Each row was made from one path, in order. Every step used is in the known rows, and no mark comes twice. Write each row's path.
In the rows, zero is written as 128.
Known rows:
nelof filu gani: [ 69 107 132  89 127 176 153 132 125 143 160 135 102  79 147 125 158 126
 100 152 109 128 141 129 111 143 147  96 170]
gigok gani pilak gilu: [202 142 173 103 103 132 111 133  88 125 135 154 100 116 173 136 113 138
  83 138 135 129 124  76 136 136 108 179 166]
lape gigok gani: [153 142 138  94 116 150 116 130  34 126 140 172 104 122 142 119  94 128
 104 140 119 107 136  67 121 160 124 135 143]
gapib gani filu nelof zovom dakuvop: [ 98 181 139 100 136 145 151 151 125 141  83 163 131  81  90 118  84 141
 104 177 100 125 173  71 125 103 191 138 212]
zovom dakuvop: [132 167 131 100 129 143 117 156 135 132  91 168 129  94 110 119 139 143
  80 180 112 109 136  63 124 115 162 140 191]
gilu pilak gani gapib: [145 161 144 101 125 131 126 139  89 145 127 130  79 133 178 146 142 137
  88 193 125 158 125  96 145 134 114 179 166]
lida zovom dakuvop: [143 172 136 100 105 129 126 176 114 138 102 165 130 113 111 114 168 145
  80 172 127  86 146  66 125 128 159 147 188]
zovom nelof: [155 126 122  93 146 159  86 132  86 133 114 141 104  65  85 104 158 137
  76 166 127 116 127  69 120 144 146 133 141]
gilu pilak gani filu nelof: [104 139 127  97 156 141 147 135  48 129 155 106 106 110 170 143 127 128
 114 170 104 148 162 121 127 125  99 146 173]
gapib gani: [131 160 111  95  84 177 148 134  87 136 120 146 104  63  79 137 167 128
  80 163 109  98 155  76 127 133 136 152 210]
gilu pilak sugena: [151 144 155  88 144 119 118 129  68 129 108 114  98 154 149 138 133 128
  46 135 132 161 130 104 128 119 116 122 191]
gilu pilak: [137 152 101 101 146 136 138 142  83 131 102 115 110 126 150 130 153 139
  54 175 133 153 137 110 124 131 114 132 186]
bapod gani filu nelof zovom dakuvop: [ 95 164 131 101 155 147 147 156 127 141  79 156 140  98 111 112  74 146
 107 164  95 126 156  83 116 103 197 124 206]
gilu pilak sugena zovom: [131 171 132  75 152 130 119 127  91 134 100 119 134 188 219 121 153 139
  46 147 110 146 111 107 129 130 100 100 192]
nelof zovom: [155 136 100  99 148 167 123 142 113 148  92 151 124  83 106 114  99 142
  62 149 110 126 133  68 114 131 174 120 183]
pilak sugena: [157 131 161  84 131 139 106 132  80 133 123 132 102 125 124 136 134 125
  57 125 109 126 123  78 122 123 126 129 185]
kopena gani: [186 122 115  80 142 149 114 129 107 133 136 156 114  81 152 126 183 121
  95 163 117 125 123 111 105 158 115 130 168]
lape gigok: [146 143 123  92 122 168 138 136  45 127 135 154 102  89 145 128 164 121
  87 150  94 117 147  84 120 149 130 128 160]
gapib gani pilak sugena: [148 165 182  94 103 122 114 124  71 130 126 132  91 112 145 145 149 113
  59 123 109 146 141  90 139 110 121 160 207]
gigok gani: [153 134 126  98 121 146 105 139  81 131 128 161 114 122 123 119  84 139
  90 149 129 101 121  63 119 150 123 144 158]
sugena zovom nelof filu: [ 93 122 117  90 133 187  78 134 112 152 127 120 146  89 162  88 157 140
  81 154 116 110 110 115 116 147 165 121 151]
pilak sugena zovom dakuvop: [124 187 154  81 137 130 105 143 137 135  85 163 146 157 173 112 138 143
  71 163 102 116 117  69 130 111 148 110 196]
dakuvop zovom nelof filu: [109 115 125 100 124 179  68 132  80 138 130 133 128  71 116  97 156 138
 102 160 132 103 129  86 120 141 177 125 146]
gani filu nelof: [ 92 129 123  92 157 153 160 148  78 128 140 109 118  94 145 139 127 131
 102 169  82 122 157 111 115 127 101 154 182]
filu nelof: [120 125 106  89 152 156 169 138  57 133 122 136 115 104 152 131 148 127
  95 158  86 129 141 102 107 114 109 129 172]
nelof filu: [ 97 109 114 100 114 189 109 148 112 150 139 117 134  77 142 116 145 133
  76 146 109 108 122 118 113 137 162 144 177]
sugena zovom nelof filu gani kopena: [ 70 135 115  89 142 172  98 125 108 140 139 105 113 115 169 108 200 130
  92 170 134 117 122  92 117 148 118 111 148]
gani belo: [112 148 118  93 161 136 132 159 123 136 146 126 109  87 167 141 121 139
  84 180 112 134 131 102 117 146 143 161 172]
pilak gani filu nelof zovom dakuvop: [119 167 143 102 153 141 123 147 115 142 102 167 129  91 121 116  78 140
 113 171 106 135 159  70 126 106 190 127 186]

Write each row's path:
[107 167 136 101 159 137 139 156 130 140  85 159 137  94 111 114  78 144
  98 176  99 130 159  73 120 106 184 132 195] -> gani filu nelof zovom dakuvop
[104 147 115  97 145 164 164 140  88 144 109 132 120  75 102 127  83 135
  95 155  92 130 171  89 117 123 159 136 201] -> gapib gani filu nelof zovom
[118 122 127  83 165 143 155 137  82 127 152 121 117  89 163 138 146 121
 121 169  89 132 154 133 108 141  93 147 174] -> kopena gani filu nelof
[ 80 122 122  96 136 171  99 127  99 138 145 105  96  91 131 115 193 125
  94 167 143 118 131  88 115 144 128 125 145] -> zovom nelof filu gani kopena
[100 142 153  86 135 139 176 144 135 142 129 145  72 113 150 148 151 134
  93 193  98 141 133  98 128 140 109 151 169] -> filu gani gapib
[ 67 124 157  77 152 148 127 113 104 141 144 122 102 125 179 107 159 129
  91 147 129 160 133 145 120 142 143  68 156] -> gilu pilak sugena zovom nelof filu gani
[139 180 169  80 135 120 100 119  62 128 126 149 127 187 252 118 130 125
  72 124  95 140 113  92 136 137  98 119 167] -> lape gigok gani pilak sugena zovom
[133 179 134 108  95 140 132 135  89 131 123 138 102  74 146 139 175 120
  70 158 104 136 151  95 139 120 121 180 205] -> gapib gani pilak
[ 83 130 121  97 134 166  91 123  81 130 142 117  99 101 130 114 199 128
 109 175 148 110 137  67 120 144 128 116 142] -> dakuvop zovom nelof filu gani kopena
[162 140 122  95 143 150  74 126  59 119 109 158 107  82  88 104 170 142
  99 180 135 102 136  37 126 141 145 117 138] -> dakuvop zovom nelof
[164 148 116 103 128 147 103 126  56 135 143 133  96 112 162 134 155 131
  84 164 139 151 134  95 136 135 124 128 166] -> gilu pilak gani
[141 130 133  89 145 147 108 144 133 127 155 119 118  68 136 137 152 129
  98 174 111 113 145 115 117 170 108 162 183] -> kopena gani filu
[ 86 132 158 102 138 137 118 126 110 135 152 131  94  74 179 118 170 119
  90 152 114 164 140 135 127 132 139 131 155] -> zovom nelof filu gani pilak
[ 78 125 116  95 152 164 171 148  75 129 136 105 123  97 147 137 121 132
 113 155  76 116 154 122 110 123 116 145 194] -> bapod gani filu nelof
[135 128 100  93 167 160 158 137  76 147  95 149 122  96 130 116  93 135
  84 147  92 143 142  85 107 113 161 111 178] -> filu nelof zovom
[126 168  99 102  92 173 114 136  78 134 114 112 104  91  94 136 196 128
  72 174 133  91 144  48 127 133 109 173 195] -> gapib gani kopena
[118 126 159  83 141 151  60 118 104 147 141 123 136 106 209  93 169 124
  87 134 122 144 105 142 120 146 151 125 148] -> kopena gani pilak sugena zovom nelof filu
[113 151 146 100 141 123 147 131 111 125 142 142  88  94 186 139 174 119
  80 158 102 161 142 115 129 128 109 131 176] -> filu gani pilak
[ 68 127 156  89 123 155 167 145 142 152 141 132  83 106 166 139 145 133
  99 183 101 139 130 123 124 141 132 153 168] -> nelof filu gani gapib
[113 133 113  96 169 156 152 145  95 143 111 128 125  86 122 123  79 138
  89 154  90 137 157  92 113 123 154 131 186] -> gani filu nelof zovom
[157 147 108 105 118 168  68 130  62 135 146 116 100 106 143 133 187 126
  85 164 140 106 121  43 131 136 108 160 155] -> pilak gani kopena
[174 138 174  95 113 139 151 129 110 124 145 148  82  92 176 147 165 129
  85 147 120 145 139  99 132 131 106 147 175] -> filu gani pilak gilu
[ 96 135 142  92 148 143 155 139  37 123 154 132 111 116 159 134  86 126
 126 156  90 121 163 105 118 142  99 151 159] -> lape gigok gani filu nelof
[152 158 103 109 130 150  78 128  51 133 133 102  98 129 162 134 187 129
  77 174 157 134 126  64 136 134 101 153 161] -> gilu pilak gani kopena
[115 176 141 105 160 125 130 146 106 140  93 154 127 109 133 116  79 143
 105 178 119 155 163  86 131 104 183 124 190] -> gilu pilak gani filu nelof zovom dakuvop
[ 98 132 155  91 134 156  65 126 102 148 131 113 137 110 194  94 152 131
  71 133 115 137 108 125 126 134 158 130 154] -> gani pilak sugena zovom nelof filu
[ 80 185 180  85 136 121 114 136 148 138 109 157 139 152 216 110 145 133
  85 155 101 142 125 109 133 109 156 102 193] -> nelof filu gani pilak sugena zovom dakuvop
[ 73 115 161  74 144 162 119 114 115 143 152 134 105 106 165 107 158 127
  98 139 115 136 128 129 116 144 150  71 151] -> pilak sugena zovom nelof filu gani
[113 128 201  89 139 118  98 115  85 133 148 127  84 109 170 126 146 113
  76 118 118 170 131 123 130 121 139 120 163] -> zovom nelof filu gani pilak sugena
[149 158 146 110 126 116  98 138  82 126 130 149 110 122 180 125 108 129
  78 147 119 139 123  85 133 134 110 172 164] -> gigok gani pilak
[ 78 146 151  96 144 137 118 124 119 137 146 130 111  99 221 110 179 123
  89 156 105 161 129 138 129 136 131 116 155] -> sugena zovom nelof filu gani pilak
